Known rows, with every way that one mark hangs from another:
Q683(Q39 Q508): [  8   2   2   2   4  -1   3  -1  10   5  -6 -15  -3 -10   5   7]
Q652(Q39(Q12 Q508)): [  4  -5   3  -1   1 -10   1   0   9  35   0  13  -4  -5  -7   1]
Q508(Q12(Q39)): [-2  1 -3 -2  6 -8 -1 -5  6 25 -1 16 -5 -4  6  2]
Q508(Q12(Q39) Q652): [-19   9  -4  -2   7  -8  -1   0   8  27  -3  14  -4  -6   5   1]
Q652(Q39): [ 1 -3  0  1  2  1  5 -5  4  9  3  2 -2 -4 -4 -2]
Q508(Q12 Q652(Q39)): [-15  10  -4   0   7  -3   6  -2   6  22   2  13  -3  -9  -2  -5]
Q683(Q508(Q652(Q39))): [-12   9   3  -1   6  -3   4   4  14   6  -1  -9  -3  -8  -2  -4]
Q508(Q12): [ 1  4 -3 -1  5 -4  1 -1  0 11  0 12 -2 -2  3 -1]
Q683(Q508(Q12) Q652): [-4  5  4 -4  8 -9  4  9 16  6 -5  3 -2 -3 11 -5]
Q12(Q508): [10 -1  2 -5 -1 -9 -1  1 -1  8 -1 -2  2  4  0  0]
Q652(Q12): [-4  0 -1  0  4 -2  2  3  4 11  3  0 -2 -2 -5 -3]
Q39(Q12 Q508(Q652)): [-14   6   1  -2   0 -11  -3   9   7  27  -4  10   0  -4  -5   3]
Q652(Q12(Q508) Q39): [  8  -3   0  -4   5 -10   6  -1   7  29   5   0  -3  -2  -8  -5]
Q508(Q12 Q652): [-16  13  -4  -1   5  -4   1   3   2  12  -1  11  -1  -5   1  -2]
Q683(Q508(Q12 Q652(Q39))): [-12  13   0  -2  11  -7   5   3  14  16  -1   4  -5 -11   1  -5]
Q652(Q39(Q508)): [ 9 -4  2  3  0 -8  3  1  3 23  3  2 -2 -2 -8  0]
Q274(Q12): [  0   5  -4   0  -4  -2   2  -2   5   8   1  -5   1 -13   1  -2]

Rows:
[  9   6   0   0   9  -5   4  -2  10  16  -6  -2  -5 -12   8   5] | Q683(Q39 Q508(Q12))
[  6   0  -3  -5  -3 -15  -2  -4  11  31  -2  -3   0 -10   5   2] | Q274(Q12(Q39 Q508))
[  6  -4   0   3   5 -10   6   4   6  34   6   2  -4  -4 -13  -3] | Q652(Q12 Q39(Q508))
[ 8 -3  0  1 -1 -8  0 -1  7 36 -5  6 -2 -9 -1 10] | Q683(Q39(Q12 Q508))
[-6  5  0 -4  2 -8  4  1  6 19  1 -1  0 -3 -5 -4] | Q12(Q508(Q652(Q39)))
[  6  -6   2  -8   2 -11   3  -5  10  30   0  11  -3  -3  -3   0] | Q652(Q39(Q12(Q508)))
[-11   9  -5  -6  -3 -15  -1   0  13  32  -3  -4   1 -13   4   0] | Q274(Q12(Q39 Q508(Q652)))
[  1  -4   0   1   4 -14  -2   6   8  39   1   4  -4  -1  -6   3] | Q652(Q12(Q39(Q508)))
[  3  -4   0  -6   5 -15  -1   1   9  34   0   2  -4   1  -1   1] | Q652(Q12(Q39 Q508))
[-24   6  -3  -1   6  -6   0   4  12  27   0   3  -4  -6  -3  -1] | Q508(Q652(Q12(Q39)))
[-12  12   0   1   8  -3   6   6  16  17  -4 -16  -4 -15  -1   3] | Q683(Q39 Q508(Q652(Q12)))
[ 10   0  -1   2   5 -12   4   0   2  34   3  14  -4  -4  -5  -1] | Q652(Q39(Q508(Q12)))
[-21   4  -1  -3   3  -2   4  -2  12  23   0  11  -3 -10  -4  -2] | Q508(Q652(Q39(Q12)))
[ -1  -5   2  -5   4 -11  10   4  15  29   3   0  -1  -1  -3  -9] | Q683(Q652(Q12(Q508) Q39))
